What can hang from each mark
bidogiv: gibis liked
liked: bidogiv detufi gibis tunik zuki
kigadem: liked
gibis: zuki
zuki: gibis
gavu: kigadem liked
vipamu: liked
detufi: zuki

Every row comes from one small tree of marks. The marks that hang from a mark follow it in brackets, in alphabetical order. Every link used is in the known rows. Which tree was each row made from?
Known rows
kigadem[liked]: [ 7  3  4  4 -4  2 -1  7  3  8  0 -1  2 -4  0  3  5 -2  9  5 -3  2]
vipamu[liked[gibis]]: [  2   6   4  11   8   1  -9   3  -4   6  -5  -2   1   0 -14  -1   6  -5
  -2  -6   5   0]
liked[detufi[zuki] tunik]: [ -5  -2  -2   7  11  -7  -1   1   3  -6  -2  16   0  -1  -4   0  -1   5
   9 -13  -2   9]
kigadem[liked[detufi gibis]]: [  6   0   5   9   4  -2 -10   5   5  20 -10   0   9  -1 -10   0  12  -3
  10  -2  -3   8]
zuki[gibis]: [-7  4  4 -2  2 -2  3 -6  9 13 -9  3 -6 12  2  0  0  0 -1  5  0 -1]
detufi[zuki[gibis]]: [ -8   7   2   3   1  -2   5  -4   4  -4 -16  12  -6  19   8   0   1   1
   4   0  -1   0]
bidogiv[gibis[zuki] liked[tunik]]: [ -5  -3  -3  20  17  -6  12   0  21  20  17   0  -3  -4  -5 -11   4  -4
   1   6  10   9]
bidogiv[liked[detufi gibis tunik zuki]]: [ -1  -4   1  18  20  -9  -5  -2  21  15   6   2   4 -10 -19 -10   8  -4
   3 -13   3  18]
bidogiv[gibis[zuki] liked]: [ -3  -3  -4  15  11   0  11  -4  18  17   8   2  -1   5  -2 -11   5  -5
   1  11   8   7]
gavu[kigadem liked[tunik zuki[gibis]]]: [ -7   8  12   5   7  -7   4  -6  21   9   9  16   2  -2 -16   2   5   7
  -9 -11  -5   5]
vipamu[liked[detufi gibis]]: [  1   1   4   9  15   0 -15   0  -2  14  -8   6   4   1 -18   0   6  -3
   0  -7   2   5]
gavu[liked]: [  2  10   3   1   2   3   2  -4   5   4  -1   4   2 -10   3   0   2   2
  -7   2  -5   2]
liked[bidogiv detufi[zuki] gibis tunik]: [-10  -2   2  16  16 -11  -7   0  10  -6  -5   4   3   2 -10  -4  12   5
   3 -18   2  13]
kigadem[liked[zuki]]: [14  0  4  7 -1 -2 -4  5 12  1  3  3  3 -3 -7 -4  7 -1 14 -6 -4  4]
vipamu[liked[gibis zuki]]: [  8   4   4  14  12  -2 -12   2   4   0  -2   2   0   0 -20  -7   8  -5
   1 -16   3   2]
kigadem[liked[detufi]]: [ 6 -3  3  2  2  0 -6  4  5 15 -3  7  6 -3 -5  5  5  0 12  3 -6  6]
vipamu[liked[bidogiv zuki]]: [  5  -2   4   8  14  -4 -13   1  13 -13   8   6  -1   0 -18  -3   6   2
  -3 -13   4   0]
kigadem[liked[tunik]]: [  6   2   5   9   2  -4   2  12   7  12   8  -2   1 -13  -3   3   5   1
   9  -1  -2   4]
kigadem[liked[bidogiv]]: [ 4 -1  6  6  0 -2 -4  6 12  1  3 -4  3 -2 -2  3 11  2  3  3  0  3]
gavu[kigadem liked[bidogiv detufi gibis]]: [-12   2  11   6   9  -3 -10  -8  11   7  -2   7  13  -1 -18   4  17   7
 -16  -7  -3  12]
liked[bidogiv[gibis] tunik]: [-12  -3   2   8  11 -10   0   3  29   5  17  -3  -2  -5 -12  -4  12   6
  -5  -7   6   8]
detufi[zuki]: [ -1   4  -2   4  -1   0   3   0  -4 -17  -7   9  -1   6   5  -1   0   1
   6  -6   1   2]
bidogiv[gibis[zuki] liked[detufi tunik]]: [ -6  -9  -3  18  24  -8   7  -3  24  28  14   9   1  -4 -11 -10   3  -2
   4   4   7  14]

Write each row's tree
[  5   3   3  14   4  -2  -7   5   1   5 -17   9   7   6  -3  -1  12  -1
  16  -7  -4  12] => kigadem[liked[detufi[zuki] gibis]]
[ 12   2   6  18   6  -8  -5  11  15  10   7  -6   4 -12 -15  -7  13  -2
  12 -16   0   7] => kigadem[liked[gibis tunik zuki]]
[ -9   4  10   9  10  -6  -4  -2   6  18   4   9  12 -10 -21   4  10   5
 -10 -12  -4  13] => gavu[kigadem liked[detufi gibis tunik]]
[ -8 -12  -1  14  23 -12   0  -2  26  16  14   6   1   1 -13  -7   9   6
   1  -6   5   8] => liked[bidogiv[gibis[zuki]] detufi tunik]
[-15   2   1  12  17  -7   7  -6  17  11  -8  18  -4   8  -1  -1   0   1
   5   1   1  14] => bidogiv[liked[detufi[zuki[gibis]] tunik]]
[ -2   1   1  11  19  -6  -7   4  -1  -7  -1  20   0  -2 -12   3  -2   3
   7 -14   1   6] => vipamu[liked[detufi[zuki] tunik]]
[  3  -2   1  19  14  -7   4   4  -1  16   4  -8   0  -2  -4 -10   4  -2
   3  -7   5   0] => liked[gibis[zuki] tunik]
[-14  -1  -3  16  17  -7   5  -1  25   8   5  16  -1  -2 -10  -5   8   1
   5  -5   4  20] => bidogiv[gibis liked[detufi[zuki] tunik]]
[-8  1 -1 21 16 -6  0  0  8  7 -6  7  3 -4 -8 -5  7 -3  5 -8  4 19] => bidogiv[liked[detufi[zuki] gibis tunik]]
[  3   2   3   6  16  -6  -5  -5  20   6   8  13   4 -17 -12  -4   3   6
   1 -16  -9  11] => gavu[liked[detufi tunik zuki]]
[ -1   0   4  14  20  -6 -13   6   1  20   0   4   2  -7 -22   1   5  -1
   1 -13   3   7] => vipamu[liked[detufi gibis tunik]]
[ -3  -8   1  14  25  -5  -9  -4  18  13   7  13   0   9 -19  -4   8   2
   0  -3   6   4] => vipamu[liked[bidogiv[gibis[zuki]] detufi]]
[ -7  -1   5  12  11  -9  -4   4  12   3   6 -13   1  -5 -10  -5  12   2
  -6 -12   6   6] => liked[bidogiv gibis tunik]
[  0 -10   2   2  13  -7 -12  -7  19  -6   4   9   5   3 -13  -4   6   6
   3 -13  -3   8] => liked[bidogiv detufi zuki]
[  0  -5   8   0  -3  -2  -6   3   3  12   2  14  12   3 -15  12   8   4
   7   1  -5   8] => gavu[kigadem[liked[detufi]]]
[ -5   2   8  -2   3   1  -4  -7   4   7   1  19  11  -4 -12   8   4   6
 -10  -2  -7   8] => gavu[kigadem liked[detufi]]
[-5 -7 -1 11 11 -6  3 -3 19  4  9  0 -2  8 -5 -9 10  2 -2  1  7  1] => liked[bidogiv[gibis[zuki]]]
[  3  -1   5  11   5  -7  -6   5  35   1  12   1   2  -1 -15  -6  20   3
   7  -8   1   9] => kigadem[liked[bidogiv[gibis] zuki]]
[ -1  -3   3   7  19  -5  -9   4   3  11   6  11   1  -8 -17   5  -2   2
   2  -9   1   4] => vipamu[liked[detufi tunik]]
[ -6 -10   1   5  14  -9 -11  -6  35   1   9  10   2   5 -21  -8  14   6
   2 -14   0  12] => liked[bidogiv[gibis] detufi zuki]
